Each row comes from the steps of one walk. Every step used is in the known rows, and no mark comes twice. Write the walk behind each row, first mark first.
(in the rows, 128 means zero)
Known rows:
kunemaz-beleda-lomok-lufe: [121 139 128 141 128 115 119  24 127 153 143  70 145 165 181 135  78 158
  98]
lufe-lomok: [150 125 111 119 140 114 122 141 109 113 113 100 122 129 128 126 135 119
 148]
beleda-kunemaz: [ 89 110 115 135 156 130 102 102 116 132 153 101 125 145 156 102 125 131
 111]
kavon-guto-zakav-kunemaz-beleda-lomok: [144 165 144 149 176 103 134  66 121 141 144 102 178 221  98 135  83  91
  75]
beleda-kunemaz-zakav: [ 93 124 143 156 162 141  90 121 101 104 156 137 114 166 152 113 110 140
 117]
kunemaz-beleda-lomok: [104 131 133 133 166 114 115  58 124 152 152  88 147 160 154 132  99 136
 114]
kavon-guto-zakav: [137 161 156 139 133 112 132 117 130 120 124 122 156 162  83 139 112  99
 119]
lufe-lomok-beleda: [153 118 109 120 112 109 116  91 109 115 115  81 127 136 143 120 118 142
 147]
kavon-guto-zakav-kunemaz-beleda-lomok-lufe: [160 174 142 154 136 104 136  32 127 140 133  87 177 227 126 135  64 111
  63]
guto-beleda-kunemaz: [ 77 108 140 126 164 139  96  77 107 113 189  84 123 142 141 106 101 129
 133]
lufe-lomok-beleda-kunemaz: [115  98  97 128 140 111  88  65  94 122 139  57 122 155 170  94 118 148
 131]
beleda-lomok: [120 141 131 118 150 133 112 100 114 143 142  91 138 139 150  99 109 127
 118]
lomok-beleda-guto: [136 103 141 169 143 109  96  54 141 126 145  97 140 116 155 117 118 158
 116]
beleda-guto-zakav-kunemaz-kavon: [153 132 145 201 204 125 127  93 124  78 117 164 117 192  89 104 132 121
 104]
lufe-lomok-beleda-guto-zakav-kunemaz: [185 117 126 179 164  86 117  77 101  83 115  99 148 171 111  91 130 116
 103]
lomok-lufe: [144 135 125 133  90 127 131  93 132 129 119 111 125 134 153 132 108 150
 113]
kunemaz-beleda: [110 119 128 145 145 111 129  85 138 135 138 123 138 148 132 160 119 140
 124]
kavon-guto-beleda: [125 148 168 120 139 136 113 102 141 123 169  95 144 132 104 156  81 113
 143]
zakav-guto-beleda-kunemaz: [ 85  92 140 136 172 120 120  97 144 105 170  90 130 135 100  86  84 156
 139]
zakav-guto: [135 110 129 138 134 111 153 148 164 119 110 131 138 122  88 107 111 152
 136]

Write each row's walk:
[123 111 153 128 147 119 146 123 156  98 142 114 134 115  72 113  84 153
 156]  zakav-guto-beleda
[110 163 175 122 189 154  96  53 133 120 171  79 118 173 116 134  52 136
 152]  kunemaz-kavon-guto-beleda-lomok
[157 125 142 201 176 115 120  42 122  80 119 145 119 199 102 102 114 142
 105]  lomok-beleda-guto-zakav-kunemaz-kavon
[127 128 181 146 151 130 133 140 144  68 147 151 123 137  68 124  68 159
 163]  kunemaz-zakav-guto-beleda
[129 171 172 129 148 155  99  19 135 120 160  62 117 179 140 137  34 157
 139]  kunemaz-kavon-guto-beleda-lomok-lufe
[ 89 142 186 145 173 148  74  95 115  97 197 105 129 169 127 142  63 125
 133]  kavon-guto-beleda-kunemaz-zakav
[112 102 146 186 186  99 105  62 152 134 153 109 147 128 147 150 125 144
 113]  kunemaz-beleda-guto
[140 147 129 123 113 132 116  67 117 144 133  76 135 143 175 105  89 150
 105]  beleda-lomok-lufe
[123 149 153 114 123 140 111  41 111 122 167  61 133 139 159 110  60 150
 124]  guto-beleda-lomok-lufe
[ 94 140 143 162 159 123  99  19 118 110 140  96 123 216 118 116  85 145
 121]  lomok-beleda-kunemaz-kavon-guto-zakav
[116 137 129 156 171 110  94  32  99  96 125  72 119 217 119 110  94 141
 139]  lufe-lomok-beleda-kunemaz-kavon-guto-zakav
[ 92 102 112 138 127 122  94  52 113 136 156  82 129 151 171 100 109 153
 112]  lomok-beleda-kunemaz
[158 145 127 145 135 120 152 138 104 100 114 161 140 181  84 108 133  95
  97]  guto-zakav-kunemaz
[ 71 115 142 144 189 154  92  54 111  94 177 104  87 175 133 113  91 150
 150]  guto-beleda-kunemaz-kavon
[156 116 139 176 162  82 107  58 104  88 121  82 147 143 121 101 130 137
 130]  lufe-lomok-beleda-guto-zakav
[154 101 127 164 156  96  94  66 121 110 129  70 134 117 156 112 127 150
 135]  lufe-lomok-beleda-guto
[118 151 170 133 164 151 113  82 145 104 156 115 109 163  95 160  73 133
 163]  kunemaz-kavon-guto-beleda
[141 135 126 162 155 103 156  95 118 109 123 155 151 203  87 138 124 103
  92]  guto-zakav-kunemaz-beleda
[110 140 157 108 161 143 107  74 108 122 177  76 135 135 135 106  83 126
 137]  guto-beleda-lomok
[134 120 155 183 149  92 109  45 122 104 136 107 151 138 119 107 124 143
 111]  lomok-beleda-guto-zakav
